What can hang from each mark:
muma: sirimod
gibu: bokaron gume muma rogin
gume: sirimod
rogin: gibu sirimod
bokaron: gibu sirimod
sirimod: bokaron gume muma rogin

Each row was made from one small tree. The marks that hang from a mark follow it in brackets, in alphabetical order. Every link used is in the known rows. Write each row's tree.
Known rows:
sirimod(gume): [-0.04  0.42 -1.10  0.27 -0.74  0.90 -0.07 -0.06  0.82  0.12 -1.60  0.25
 -0.22  0.20  0.03  0.28  0.19 -0.19  0.80  0.35 -0.55 -0.22 -0.27 -0.99]
sirimod(muma): [ 0.41 -0.89 -2.08  0.25 -0.97 -0.11 -0.20 -0.07  2.40  0.12  0.70 -0.15
  0.08  0.33  0.25 -0.01  0.20 -0.26  0.70 -0.16 -0.19 -0.16  1.33 -0.14]
gibu(bokaron gume(sirimod) muma): [-0.89 -0.96 -2.21  0.44 -0.92  0.30 -1.61  0.43 -1.72  0.19  0.91  0.01
  0.04  0.41  0.52  1.03  0.07 -5.16 -2.94 -0.02  1.31  1.44  1.54  0.83]
bokaron(gibu sirimod): [-1.44  0.00  0.20 -0.52  3.46  0.76 -0.01 -0.27  0.11  0.48 -0.20  0.00
  0.41 -0.67  0.94  0.85  0.05 -0.68 -0.34  0.82 -0.87 -0.17 -1.43  0.77]
rogin(gibu sirimod(bokaron)): [ 1.27  1.45  1.55  0.11  0.75  0.39 -1.90 -0.29  0.52  1.42  1.42  0.19
 -1.07  1.43  0.51  0.38  0.28 -0.65 -0.19  0.15  0.36 -0.49 -0.69 -0.41]
rogin(gibu(gume muma) sirimod(bokaron)): [ 1.38  1.08  0.17  0.08  0.31  0.56 -2.60 -0.30 -0.39  1.66  1.49  0.17
 -1.50  1.68  0.40  0.42  0.02 -2.89 -1.79  0.03  1.01 -0.03  0.31 -0.19]
gume(sirimod(bokaron(gibu) muma rogin)): [-0.49 -2.60 -2.10  1.12 -0.04 -0.09 -0.17  0.36  3.58 -0.09  0.81  0.04
 -0.56  0.55  0.64  0.86  1.42 -0.70  0.14  0.48 -1.50  0.04  0.14 -0.51]
rogin(gibu(bokaron muma) sirimod(gume)): [ 1.48  1.51  0.20  0.16 -0.40  1.18 -2.82 -0.16 -0.82  1.58 -0.01  0.25
 -0.06  1.46  0.62  0.66  0.08 -3.25 -0.59  0.54  0.99  0.00  0.55  0.15]
muma(sirimod): [ 0.32 -0.18 -1.50 -1.10 -1.41  0.04 -0.10  0.00  0.62  0.09 -0.27 -0.09
  0.11 -0.15 -0.04  0.12 -0.38 -0.58 -0.05  0.43  0.34  0.04  0.25  0.10]
bokaron(gibu sirimod(gume rogin)): [-1.18 -1.22 -0.46 -0.16  2.67  1.26 -0.31 -0.42  1.40  0.63 -2.01  0.12
  0.06 -0.32  1.08  1.17  0.33 -1.02  0.40  1.43 -1.26 -0.40 -1.81  0.07]
bokaron(gibu(gume(sirimod(muma)) rogin)): [-0.60 -1.01 -0.46  0.28  0.48  0.49 -0.43  0.22  0.70  0.60  1.32 -0.01
 -1.49  0.19  0.80  1.31  0.49 -1.76 -1.62  0.31 -0.68 -0.02 -0.94  0.73]
sirimod(bokaron gume muma rogin): [ 0.11 -2.76 -3.82  1.02 -2.06  0.54 -0.49 -0.30  5.60  0.42 -2.00  0.14
 -0.46  1.14  0.43  0.87  0.73 -0.74  1.66  0.39 -1.20 -0.86  0.78 -2.48]
gibu(bokaron muma rogin): [ 0.76 -0.67 -0.41  0.04 -1.34  0.25 -1.19  0.38 -1.79  0.41 -0.33 -0.07
  0.74  0.43  0.12  0.56 -0.51 -3.65 -2.27 -0.23  0.77  0.90  1.78  0.72]
muma(sirimod(bokaron gume rogin(gibu))): [ 0.69 -0.76 -2.48 -0.55 -1.88  0.55 -1.21 -0.23  3.00  0.68 -1.98  0.14
 -0.51  0.64  0.13  0.70 -0.18 -0.98  0.60  0.82 -0.09 -0.53 -0.19 -1.18]
gume(sirimod(rogin(gibu))): [ 0.78 -1.11  0.16  0.81  0.20 -0.03 -1.04  0.39  0.93  0.00  0.60  0.07
 -1.01  0.30  0.48  0.06  0.88 -0.34 -0.14  0.69 -0.25  0.75 -0.60  0.68]
gume(sirimod): [-0.07 -0.29 -0.17  0.57  0.28  0.00  0.10  0.51  0.10 -0.44  1.18  0.09
 -0.52 -0.05  0.29 -0.05  0.91 -0.12 -0.27  0.32 -0.56  0.90 -0.28  0.31]
sirimod(bokaron(gibu(rogin)) gume muma): [-0.54 -0.85 -3.57  0.71 -0.97  0.99 -0.12 -0.15  4.69  0.65 -0.95  0.18
 -0.41  0.82  0.52  1.37  0.60 -0.81  0.86  0.05 -1.94 -1.18  0.38 -2.09]
gibu(gume muma rogin): [ 1.32 -0.66 -0.80 -0.05 -1.09  0.26 -1.05  0.14 -1.67  0.67  0.38 -0.04
 -1.51  0.55  0.00  0.10 -0.52 -3.31 -3.08 -0.20  0.82  1.00  1.07  0.57]
muma(sirimod(rogin)): [ 0.66 -1.72 -1.34 -0.91 -1.73 -0.09 -0.39 -0.05  1.35  0.19 -0.99 -0.12
 -0.13  0.08  0.09  0.28 -0.20 -0.82  0.06  0.81  0.32 -0.07  0.11  0.09]
muma(sirimod(bokaron gume)): [-0.15  0.02 -2.85 -0.78 -1.87  0.61 -0.03 -0.08  2.24  0.21 -1.49  0.15
 -0.04  0.22 -0.08  0.57 -0.18 -0.76  0.46  0.47 -0.45 -0.36  0.15 -1.53]
rogin(sirimod): [ 0.59  0.10  1.63 -0.11  0.20  0.25 -0.23 -0.10 -0.66  0.65  1.12  0.09
 -0.58  0.80  0.48  0.16  0.58 -0.56 -0.10  0.38  0.11 -0.09 -0.47 -0.27]
gibu(bokaron gume muma): [-0.89 -0.80 -2.05  0.04 -1.12  0.27 -1.69  0.06 -1.80  0.52  0.07 -0.04
  0.47  0.45  0.31  1.06 -0.56 -5.07 -2.71 -0.24  1.78  0.85  1.78  0.60]
rogin(gibu(gume muma)): [ 1.25  1.06 -0.94  0.03  0.11  0.32 -2.46 -0.15 -0.67  0.98  0.50  0.01
 -0.96  0.64 -0.03 -0.01 -0.63 -2.35 -1.64 -0.10  1.29  0.30  0.73  0.95]

Which tree is each row?
[ 0.25 -1.18 -1.06  0.41 -1.50  0.38 -1.72  0.58 -2.12  0.46  1.13  0.00
 -0.86  0.59  0.68  1.04 -0.09 -5.23 -3.70 -0.09  1.24  1.82  1.22  1.09]
gibu(bokaron gume(sirimod) muma rogin)
[ 1.59  1.33 -1.96 -0.33 -0.61  0.53 -2.07 -0.05  0.61  0.84 -0.66  0.11
 -0.09  0.54 -0.27 -0.07 -0.57 -1.63 -0.55  0.16  0.52 -0.11  1.02  0.16]
rogin(gibu(muma(sirimod(bokaron gume))))
[-1.18 -0.27 -2.06 -0.15  2.27  1.29 -0.16 -0.38  2.45  0.64 -0.83  0.04
  0.35 -0.29  1.16  1.06  0.31 -0.97  0.74  0.97 -1.37 -0.41 -0.76 -0.03]
bokaron(gibu sirimod(gume muma))
[-0.16 -1.99 -1.57  0.64 -0.89  0.00 -0.84  0.12  1.35  0.17  1.29 -0.06
 -1.71  0.50  0.74  0.58  0.65 -1.85 -1.00  0.32  0.43  0.83 -0.08  0.24]
gibu(gume(sirimod(muma rogin)))
[-0.30 -0.60 -4.07  0.75 -1.61  0.71 -0.08 -0.21  4.60  0.28 -1.02  0.19
 -0.15  0.88  0.29  0.69  0.48 -0.38  1.40 -0.12 -1.24 -0.74  1.03 -2.39]
sirimod(bokaron gume muma)
[ 0.95  0.50  0.17  0.11 -0.69  0.53 -3.06 -0.32  0.65  1.86  2.41 -0.03
 -1.18  1.67  1.26  1.12  0.06 -3.20 -0.83  0.15  1.77  0.06  0.18  0.68]
rogin(gibu(bokaron gume) sirimod(muma))
[ 0.44 -0.62 -0.39  0.23 -0.40  0.16 -0.26 -0.20  1.91  0.77  1.57  0.07
 -0.47  1.29  0.58  0.44  0.80 -0.69  0.35  0.05 -0.44 -0.45  0.54 -1.28]
rogin(sirimod(bokaron muma))
[ 1.24 -0.18  1.87  0.01 -0.35  0.21 -0.12  0.06 -0.17  0.74  0.94  0.10
 -1.25  0.96  0.44  0.33  0.32 -0.48 -0.89  0.03 -0.35  0.14 -0.58 -0.62]
gibu(rogin(sirimod(bokaron)))
[-1.14 -0.56 -0.63  0.16  0.56  0.30 -0.13 -0.04  1.23  0.61  0.19  0.11
 -0.87  0.48  0.28  1.36  0.12 -1.12 -1.23 -0.24 -0.82 -0.63 -0.80 -0.89]
sirimod(bokaron(gibu(gume rogin)))
[ 1.68  1.83  1.32  0.09  0.17  1.05 -2.04 -0.33  0.17  1.49  0.37  0.28
 -1.18  1.31  0.67  0.29  0.35 -0.80  0.43  0.63  0.39 -0.37 -0.91 -0.24]
rogin(gibu sirimod(gume))
[ 0.70  0.74 -1.72 -0.49 -1.04  0.40 -3.03 -0.07 -0.64  1.16  0.31 -0.05
 -0.21  0.60  0.28  0.72 -0.96 -3.94 -1.97  0.06  2.05  0.44  1.06  1.21]
rogin(gibu(bokaron gume muma(sirimod)))
[ 0.29 -1.54 -1.77  0.10  0.65  0.83 -0.47 -0.47  2.77  0.44 -1.50  0.00
 -0.12  0.13  1.01  0.24  0.22 -0.66  1.12  1.04 -0.46  0.40 -0.16 -0.36]
bokaron(sirimod(gume muma rogin))
[-0.54 -0.35 -1.30 -0.29  0.76  0.47 -1.12  0.05 -1.60  0.24 -0.64 -0.06
  1.86 -0.13  0.42  0.46 -0.53 -3.67 -1.49  0.19  0.89  1.06  1.68  0.80]
gibu(bokaron(sirimod) muma)
[-0.31 -0.82 -0.76  0.22  0.62  0.52 -0.64  0.29 -0.72  0.54  0.82  0.02
 -1.14  0.14  0.43  1.03  0.32 -2.88 -2.57  0.27 -0.58  0.21 -0.15  0.89]
bokaron(gibu(gume(sirimod) muma rogin))
[ 0.75 -1.76 -1.33  1.01 -0.70 -0.08 -1.42  0.34  2.44  0.15  1.11 -0.04
 -0.55  0.61  0.77  0.41  0.96 -1.13  0.19  0.56 -0.02  0.72  0.44  0.69]
gume(sirimod(muma rogin(gibu(bokaron))))
[ 0.96  1.68  1.19  0.12 -0.25  1.13 -2.57 -0.24 -0.17  1.61  0.33  0.25
 -0.52  1.38  0.92  0.96  0.19 -2.09  0.13  0.57  0.84 -0.20 -0.66 -0.03]
rogin(gibu(bokaron) sirimod(gume))
[ 1.02  0.89 -1.31  0.40  0.28  0.28 -2.35  0.09 -0.17  0.80  0.99  0.10
 -1.21  0.67  0.08  0.11 -0.16 -2.37 -1.80 -0.09  0.90  0.61  0.64  0.70]
rogin(gibu(gume(sirimod(bokaron)) muma))
[ 0.75 -2.61 -2.98  0.84 -2.13  0.62 -0.66 -0.27  4.23  0.37 -1.87  0.01
 -0.57  0.79  0.54  0.48  0.63 -0.75  1.70  0.71 -0.68 -0.53  0.69 -1.16]
sirimod(gume muma rogin)
[-0.62 -0.19  0.89  0.00  0.79  0.42 -0.29 -0.19  0.26  0.96  1.24  0.18
 -0.89  1.07  0.64  1.06  0.72 -1.32 -0.73  0.26 -0.44 -0.67 -0.85 -0.95]
rogin(sirimod(bokaron(gibu(gume))))
[-1.10 -0.47 -0.79  0.74  1.04  0.13  0.23  0.49  1.12 -0.29  0.99  0.19
 -0.38  0.10  0.37  0.71  1.12 -0.36 -0.46  0.21 -1.35  0.23 -0.58 -0.41]
gume(sirimod(bokaron(gibu)))
[ 0.45  1.00 -0.27 -0.08  0.79  0.44 -2.36 -0.22  0.64  1.00  0.45 -0.05
  0.32  0.35  0.79  0.57 -0.54 -1.55 -0.14  0.13  1.09  0.34  0.09  1.14]
rogin(gibu(bokaron(sirimod(muma))))
[-0.09 -0.32  1.51 -0.11  0.98  0.53 -0.15  0.01 -0.24  0.83  0.66  0.04
 -0.73  0.34  0.62  1.06  0.42 -0.87 -0.88  0.44 -0.96 -0.67 -1.22  0.35]
bokaron(gibu(rogin(sirimod)))
[-0.41 -0.63 -0.90  0.75  0.74  0.18  0.07  0.60  0.76 -0.16  0.92  0.19
 -0.48  0.18  0.25  0.58  1.02 -0.94 -1.08  0.20 -1.39  0.46 -0.10 -0.26]
gume(sirimod(bokaron(gibu(muma rogin))))
[ 0.30 -1.75 -3.27 -0.56 -1.73  0.12 -1.18 -0.12  0.28  0.49 -0.62 -0.05
 -0.70  0.57 -0.10  0.48 -0.46 -3.78 -2.26  0.23  0.94  0.39  1.52 -0.23]
gibu(gume muma(sirimod(bokaron rogin)))
[-0.45 -0.72  0.45 -0.04 -1.48  0.30 -1.38  0.15 -1.17  0.87  0.74 -0.05
 -1.14  0.54  0.90  1.52 -0.57 -3.44 -2.50 -0.27  1.57  0.91 -0.33  0.61]
gibu(bokaron gume rogin)
[-0.70 -2.88 -3.86  1.02 -1.17  0.81 -0.48 -0.31  5.83  0.63 -2.07  0.14
 -0.34  1.03  0.63  1.57  0.92 -1.06  1.45  0.59 -1.84 -1.48  0.28 -2.22]
sirimod(bokaron(gibu) gume muma rogin)
[ 0.33 -1.77 -1.89  0.54 -0.57  0.15 -1.09  0.26 -0.75  0.08  0.45  0.00
 -1.15  0.44  0.17  0.16  0.37 -3.43 -2.37  0.32  0.65  1.19  1.04  0.54]
gibu(gume(sirimod(rogin)) muma)
[ 0.50  0.77 -1.16  0.34 -0.19  0.40 -2.94  0.17 -0.96  0.89  1.00  0.02
 -0.50  0.65  0.44  0.63 -0.33 -3.70 -2.09  0.00  1.59  0.90  0.78  1.37]
rogin(gibu(bokaron gume(sirimod) muma))
[ 0.26 -0.53 -1.01 -0.56  0.08  0.46 -0.34  0.15 -0.23  0.50 -0.34 -0.06
 -0.02 -0.08  0.04  0.75 -0.13 -2.06 -1.59  0.40 -0.77 -0.43  0.43  0.74]
bokaron(gibu(muma(sirimod) rogin))
[-0.39 -1.17 -1.74 -0.48  0.30  0.35 -0.43  0.01  0.33  0.36 -0.83 -0.06
  0.55 -0.10  0.01  0.78  0.04 -2.11 -0.94  0.62 -0.65 -0.72  0.55  0.51]
bokaron(gibu(muma(sirimod(rogin))))
[-0.96 -2.71 -1.61  0.52  0.32  0.08 -0.70 -0.17  1.86  0.58 -1.04  0.07
 -0.49  0.69  0.22  1.31  0.36 -2.25 -1.15  0.27 -0.66 -0.78  0.01 -0.92]
sirimod(bokaron(gibu(gume muma)) rogin)
[ 0.08 -2.50 -2.05  1.15 -0.62 -0.22 -0.21  0.35  3.36 -0.28  0.79  0.03
 -0.65  0.66  0.51  0.41  1.30 -0.42  0.33  0.34 -1.05  0.45  0.53 -0.72]
gume(sirimod(bokaron muma rogin))
[-0.90 -0.36 -0.34  0.19  0.78  0.20  0.13  0.04  1.44  0.41 -0.08  0.12
 -0.27  0.35  0.16  1.08  0.21 -0.36 -0.66 -0.18 -1.27 -0.81 -0.59 -0.91]
sirimod(bokaron(gibu(rogin)))
[ 0.30 -0.41 -1.40 -0.52 -0.17  0.78 -0.35  0.16  0.06  0.57 -0.92  0.01
 -0.05 -0.02  0.02  0.84 -0.07 -2.16 -1.32  0.53 -0.91 -0.52  0.33  0.37]
bokaron(gibu(muma(sirimod(gume)) rogin))
[ 0.37 -1.93 -1.01 -0.08  1.22  0.22 -0.42 -0.38  2.22  0.32 -0.39 -0.17
  0.05 -0.01  1.00  0.07  0.10 -0.51  0.56  0.77 -0.13  0.55  0.06  0.31]
bokaron(sirimod(muma rogin))
[ 0.61 -1.82 -1.89  1.16 -0.37 -0.20 -1.06  0.30  3.51  0.09  1.05  0.05
 -0.92  0.82  0.56  0.35  1.11 -0.51  0.30  0.35 -0.71  0.39  0.40 -0.28]
gume(sirimod(bokaron muma rogin(gibu)))
[ 0.35 -1.22 -0.39  0.99  0.29 -0.09 -0.95  0.34  1.88  0.04  0.52  0.17
 -0.97  0.56  0.36  0.33  0.99 -0.32 -0.20  0.44 -0.60  0.50 -0.52 -0.24]
gume(sirimod(bokaron rogin(gibu)))
[-0.16 -0.78 -2.43  0.51 -0.32  0.18 -0.82  0.26 -0.66  0.08  0.90  0.11
 -0.94  0.46 -0.01  0.25  0.32 -3.24 -2.50 -0.09  0.32  1.07  1.23 -0.09]
gibu(gume(sirimod(bokaron)) muma)
